Each row was made from one walk, in order. Every step used is in the known rows, and no mark comes twice. Write each row's walk.
Known rows:
L-A: [ 1.57  4.25  2.28 -1.52 -2.42 -0.13 -0.82  0.67  3.21  0.74  0.76 -2.99
  0.36 -2.05 -1.56 -0.22  2.40  1.09  0.70 -1.63  1.30  1.47 -0.27 -0.91
 -0.67]
M-F-L: [ 3.95  3.57  1.21 -0.02 -1.14  1.78 -2.47 -2.79  0.79 -4.27  5.07  3.20
 -0.79 -0.96 -0.06 -1.96 -0.03  1.24  3.00 -3.63  2.98  5.48 -2.85 -3.18
  1.32]
A-L-F: [ 1.58  3.36  1.29 -0.70 -1.30  0.35 -1.28 -2.45  0.03  1.15  4.23 -1.56
  0.79 -2.73  0.73  0.33  2.46  4.59 -0.12  0.06  2.69  1.55 -1.41 -2.02
 -1.79]
J-Y-H: [ 1.69  3.67  1.40  1.24  0.76  3.18 -1.66  3.01  3.03  0.80  0.78 -0.04
 -4.09 -3.89  0.48 -4.11 -5.40  1.26  2.23 -2.10  0.71  1.22 -0.56 -0.34
 -2.31]
M-F-L-A: [ 4.71  5.38  2.84 -1.85 -2.83  1.64 -2.37 -2.32  1.88 -2.83  5.64  1.62
 -0.54 -1.19 -1.71 -1.54  1.49  1.72  2.63 -4.33  3.32  6.21 -2.54 -2.92
  1.11]
Y-R-F-L-A: [ 4.11  1.76 -1.25  0.88 -0.19 -0.31 -1.90 -2.80  0.15 -3.52  1.56 -1.15
 -0.89 -5.09 -1.60 -4.37  3.19  0.35  3.95 -2.92  3.19  0.87 -1.64 -3.01
  0.00]
L-A-M-F-H-Y: [ 3.92  7.26  4.79 -3.70 -4.79 -0.66 -2.14  0.04  3.73  0.11  1.12 -1.06
 -0.25 -2.69 -3.58 -2.77  0.89  1.08 -1.28 -4.34  2.97  1.98  0.22 -2.34
 -0.66]
L-F: [ 1.56  1.29  0.88 -0.56 -2.37  0.17 -1.37 -2.34  2.94 -0.77  0.72 -2.50
  1.59 -2.28  0.75 -3.58  1.34  1.85  0.25 -0.86  1.95  0.79 -1.15 -2.06
 -0.92]
J-Y-H-F: [ 2.98  4.33  2.92  1.52 -0.43  3.39 -2.81  1.43  3.03  0.89  0.71 -1.56
 -2.22 -5.03 -0.17 -4.31 -5.70  0.74  3.20 -2.59  0.32  0.35 -1.09 -2.07
 -2.31]
B-F-H: [ 4.51  0.71 -1.26  1.05  0.22 -1.44 -3.87 -1.53  1.72 -1.07  0.09 -1.61
 -2.75 -4.32 -0.98 -1.41 -0.99  3.44  2.66 -2.98  2.62 -0.71 -1.92 -1.51
 -0.19]
H-F: [ 2.34  2.65  2.14  1.69 -1.64  0.31 -2.53 -2.40  1.66 -1.33 -0.17 -2.91
  3.06 -3.54 -0.06 -1.25 -0.38 -0.52  2.74 -1.44  0.09 -1.06 -1.60 -4.01
 -0.37]
R-F: [ 2.41  1.41 -1.98  2.72  0.44  0.96 -2.97 -3.78  0.30 -1.78 -0.71  0.64
  0.03 -2.83 -0.29 -1.36  1.93  1.48  1.09 -3.11  1.24 -0.95 -2.23 -2.25
  0.61]
J-Y-R-F-L-A-M: [ 3.95  4.48  1.22  0.04 -1.71  2.89 -3.07 -0.51  2.35 -1.11  1.66 -1.58
 -3.48 -5.03 -2.71 -6.28  0.78  1.10  2.09 -3.42  3.06  2.45  0.32 -1.65
 -0.15]
R-F-L-A-M: [ 4.13  5.80  0.46 -1.05 -1.88 -0.19 -4.03 -4.15  2.29 -2.39  1.51  0.55
 -0.37 -1.31 -3.63 -1.11  4.45  1.60  0.94 -3.70  4.15  0.78  0.18 -3.04
  0.62]
R-Y-H-F-M-A: [ 1.97  2.65  1.87  1.19  1.03 -1.14 -1.66 -2.27  4.08  0.22  1.06 -1.00
 -1.46 -5.26  0.19 -3.65 -6.08  1.13  2.61 -2.58  2.36 -0.79 -4.02 -3.84
 -4.75]
R-F-B: [ 1.81  0.38 -1.80  1.52  0.27 -1.09 -0.90 -4.17  1.39 -1.87  0.74  1.20
  1.18 -3.78 -0.97 -2.61  3.04  2.54  1.44 -1.60  2.75 -0.12 -1.83 -2.66
  1.84]
Y-H-F-M-A: [ 3.19  3.10  0.60 -0.71 -1.11 -2.60 -2.57 -0.36  3.28  0.88  0.61 -0.22
  0.27 -2.48 -0.62 -2.60 -5.57 -1.20  2.56 -2.47  1.24 -1.53 -1.39 -3.26
 -3.92]
J-Y-R-F-B: [ 2.53  0.25 -0.51  2.29  0.26  2.65 -0.96 -0.75  1.53 -1.15  1.41 -1.18
 -2.49 -6.85 -0.30 -6.98 -0.68  1.90  3.08 -2.02  1.91  2.05 -1.45 -1.42
  0.58]
R-Y-H-F-L: [ 2.31  3.97  3.08  2.43  2.16  0.21 -1.62 -2.70  3.09 -2.32  1.73 -0.79
 -1.37 -6.22  0.11 -3.58 -4.31  1.75  4.33 -2.33  3.09 -0.68 -3.67 -4.59
 -3.53]
H-Y-R-F: [ 2.25  0.88 -0.25  3.45  0.42  0.47 -0.98 -3.05  0.66 -4.11 -1.27 -1.73
  0.49 -6.04  0.79 -4.87 -1.65 -1.07  2.87 -4.05  0.75 -0.88 -1.72 -5.91
 -1.42]
M-A-L-F: [ 2.05  3.37 -0.14 -3.19 -1.32 -0.08 -1.21 -1.65  0.27  1.85  3.47 -0.97
 -0.35 -0.13  1.43  1.71  1.40  2.95 -1.45  0.32  2.89  3.18 -1.81 -1.88
 -2.75]
J-Y-H-F-L-A: [ 4.47  6.62  4.80 -0.65 -1.81  3.20 -3.19  1.16  4.27  0.47  2.78 -2.26
 -2.47 -4.60 -1.82 -3.57 -4.46  1.29  4.13 -3.19  1.84  1.98 -0.39 -2.57
 -2.34]
R-Y: [-0.40  1.41  1.25  3.16  2.18  0.97 -0.31 -2.02  2.63 -1.81  0.50 -1.34
 -1.49 -4.83  1.44 -2.42 -1.39  2.38  1.82 -1.14  1.84  0.56 -3.51 -2.20
 -1.81]
M-A-L-F-H-Y-R: [ 3.77  2.81  1.04 -3.46 -1.61 -1.10 -0.61 -1.11  0.15  0.51  3.13 -2.34
 -1.29 -3.40  1.72 -0.67 -1.05  2.70  0.30 -0.26  3.50  2.55 -2.12 -3.12
 -3.93]

Which walk is each row?
[ 3.85  7.37  3.32 -1.94 -1.62 -1.82 -2.99 -0.26  3.37 -0.71  1.18 -0.57
  0.43 -2.80 -3.15 -2.77 -1.53 -0.70  2.39 -2.49  3.27 -1.37  0.58 -3.92
 -2.65] : Y-H-F-L-A-M
[ 2.82  0.49 -0.94  1.54 -0.80 -1.00 -1.33 -3.20  1.96 -3.03 -0.39 -1.40
  0.03 -4.43  0.62 -4.47 -3.21 -1.52  2.37 -4.33  1.18  0.14 -1.56 -5.88
 -2.65] : H-Y-R-F-M-A
[ 1.21  0.77 -1.38 -1.76 -2.05 -2.89 -1.55 -0.41  4.09  0.19  1.63 -0.03
 -0.74  0.89  0.53 -0.54 -2.76 -0.38  0.74 -1.21  1.50  2.02 -0.66 -1.20
 -2.46] : F-M-A
[ 4.03  5.22  0.10 -1.20 -1.35 -1.24 -4.81 -3.11  3.57 -1.55  2.18 -1.25
 -1.51 -1.06 -4.21 -1.15  3.01  2.18  1.42 -4.02  4.36  1.58  0.80 -3.73
  0.16] : B-F-L-A-M
[ 1.72  1.60  2.39  0.51 -1.70 -1.77 -0.54 -2.77  2.67 -1.43  1.38 -2.38
  4.20 -4.57 -0.72 -2.47  0.63  0.66  3.11  0.07  1.70 -0.31 -1.16 -4.42
  0.86] : H-F-B
[ 2.10  2.79  1.55  0.32  0.27 -2.39 -0.48 -0.33  2.61 -0.33  0.83 -0.20
  1.67 -4.97 -0.79 -3.74 -2.85  0.18  3.18 -0.89  1.93 -1.94 -1.32 -3.65
 -1.72] : Y-H-F-B
[ 1.49  0.99  0.46  2.13  0.13  3.35 -0.88  1.99  1.61 -0.95  0.85 -2.29
 -3.30 -5.61  0.95 -5.93 -2.43  0.45  3.08 -1.35  0.54  2.35 -0.87 -0.57
 -0.83] : J-Y-R
[ 0.13  2.37  0.98  2.78  3.41  0.21 -0.18 -0.58  2.69 -0.86  0.23  0.21
 -2.86 -5.61  1.07 -3.72 -4.11  2.15  2.20 -1.78  2.27 -0.91 -3.64 -2.12
 -3.65] : R-Y-H
[ 3.48  3.78  3.50 -1.52 -2.14 -0.41 -1.25 -1.98  0.84  0.14  4.08 -2.39
 -0.08 -4.77  0.96 -0.04 -0.23  5.27  1.03 -0.62  3.43  1.03 -1.48 -2.90
 -2.81] : A-L-F-H-Y
[ 3.65  4.66  1.89  0.38  0.17 -0.95 -2.60 -0.81  2.20 -2.20  1.51  0.07
  0.21 -3.42 -0.60 -2.31 -3.45 -0.48  4.48 -2.00  2.32 -1.19 -1.08 -4.25
 -2.52] : Y-H-F-L
[ 3.39  4.39  1.68  0.42 -1.55 -0.59 -1.83 -3.10  2.25 -4.18  0.00 -1.84
  0.26 -4.87 -2.01 -4.94  0.50 -1.10  2.05 -4.46  2.93  0.06  0.40 -6.37
 -1.52] : H-Y-R-F-L-A-M
[ 3.15  2.98  1.65 -0.98 -3.24 -1.87 -3.16 -3.10  2.26  1.12  3.07 -2.18
  2.15 -1.71 -0.56  0.67 -2.00  0.52  1.96 -1.57  1.16  0.65 -1.58 -4.02
 -2.42] : H-F-M-A-L
[ 2.36  0.62 -0.07 -3.05 -4.16 -2.14 -1.92 -2.75  4.93  0.56  2.02 -2.07
  0.92 -0.28  0.39 -3.28 -1.01  1.29 -0.22 -1.36  2.53  2.07 -0.89 -2.09
 -2.61] : L-F-M-A
[ 3.68  5.03  2.63 -0.58 -1.33  2.02 -3.14  0.90  3.03  2.95  3.53 -0.89
 -2.96 -3.71 -0.44 -2.33 -6.64  1.86  2.36 -2.47  1.30  1.77 -1.15 -2.05
 -3.99] : J-Y-H-F-M-A-L
[ 2.41  6.74  2.81 -3.04 -4.10 -0.13 -2.13 -0.25  2.88  1.08  1.34 -0.22
  0.48 -0.99 -3.82 -2.52  3.46  0.59 -2.29 -3.61  2.54  2.40  0.19 -1.26
  0.30] : L-A-M-F
[ 4.26  6.04  3.21 -1.06 -1.10 -1.01 -2.61 -0.37  3.03 -1.03  1.93 -1.21
  0.45 -3.57 -1.94 -1.98 -2.27 -0.18  4.16 -2.58  2.56 -0.59 -0.78 -3.98
 -2.67] : Y-H-F-L-A
[ 3.49  0.93  2.11  0.47 -0.62 -1.78 -0.10  1.21  1.69 -3.64 -0.52 -2.63
 -1.73 -6.86  1.46 -3.84 -3.96  0.51  4.05 -1.50  2.06 -0.61 -1.31 -2.75
 -2.28] : F-H-Y-R
[ 4.70  1.98  0.66  1.67 -0.73  0.01 -2.92 -3.27  1.31 -2.98 -1.02 -0.52
 -1.07 -5.32  0.03 -1.74 -1.43  2.30  2.48 -3.94  2.07 -1.54 -2.36 -3.30
 -0.62] : R-F-H-Y
[ 3.50  3.95  2.27 -0.35 -1.62  1.90 -3.13  1.17  4.38  1.98  1.63 -1.19
 -2.75 -3.45 -0.40 -3.96 -7.31  0.35  2.67 -2.88  0.77  1.33 -0.97 -2.06
 -3.46] : J-Y-H-F-M-A
[ 1.05  2.38  2.73  2.33  2.16 -0.97  0.00 -2.31  3.45 -0.86  1.15 -0.99
 -0.18 -7.40 -0.08 -4.81 -3.86  2.30  3.32 -1.40  2.92 -1.32 -3.84 -4.11
 -2.86] : R-Y-H-F-B
[ 2.71 -1.44 -3.30  2.77 -0.05 -1.66 -1.81 -2.90  0.55 -2.29  0.21 -0.34
 -0.50 -5.24 -0.55 -5.72  0.20 -0.29  3.11 -3.04  1.66 -1.02 -2.02 -2.20
 -0.63] : Y-R-F-M
[ 3.24  1.20 -2.95 -0.07 -0.56 -2.21 -4.29 -3.49  2.28  1.55  3.26 -0.42
 -1.98 -0.66 -1.38  0.56 -1.17  2.98  0.77 -3.53  2.52  1.61 -1.54 -2.98
 -1.87] : B-F-M-A-L
[ 1.48  3.11  2.53  3.10  2.20  0.41 -1.26 -2.10  2.74 -0.79  0.18 -1.30
 -0.94 -6.77  0.40 -3.95 -4.53  1.55  3.08 -2.32  1.91 -1.81 -4.08 -3.84
 -3.59] : R-Y-H-F
[ 3.17 -0.18 -3.56  0.99  0.02 -1.73 -1.83 -3.04 -0.85 -0.50  2.13  0.16
 -1.30 -4.31 -0.28 -3.23  0.61  0.89  1.88 -2.38  2.41  0.34 -2.39 -2.27
 -1.68] : Y-R-F-M-A-L
[ 0.89  6.28  2.42 -2.87 -3.30 -1.50 -1.52  0.95  3.70  1.19 -0.44 -2.02
  0.52 -0.89 -3.42 -1.35  3.70  0.17 -2.06 -1.57  2.35  0.26  1.88 -0.74
 -0.63] : L-A-M
[ 4.17  0.81  2.76 -1.33 -2.99 -1.24 -0.77 -1.41  3.03 -2.54  0.38 -4.19
  0.13 -6.45  1.13 -5.97 -1.99  1.96  2.43 -1.59  2.94 -0.07 -1.46 -3.27
 -2.46] : L-F-H-Y-R
[ 1.40  4.60  0.40 -0.62 -1.94  0.00 -2.54 -1.09  1.12 -1.03  0.64  2.99
  0.02 -0.38 -1.76 -3.74  1.44 -0.30 -2.43 -3.01  2.34  1.57 -0.23 -1.72
  0.87] : A-M-F
[ 0.96  0.89  0.86  2.48  0.27 -0.14  0.39 -0.53  1.46 -3.94 -0.84 -2.50
  0.52 -5.39  1.62 -4.51 -2.76 -1.74  3.08 -2.40  0.48 -0.06 -0.89 -5.32
 -2.13] : H-Y-R
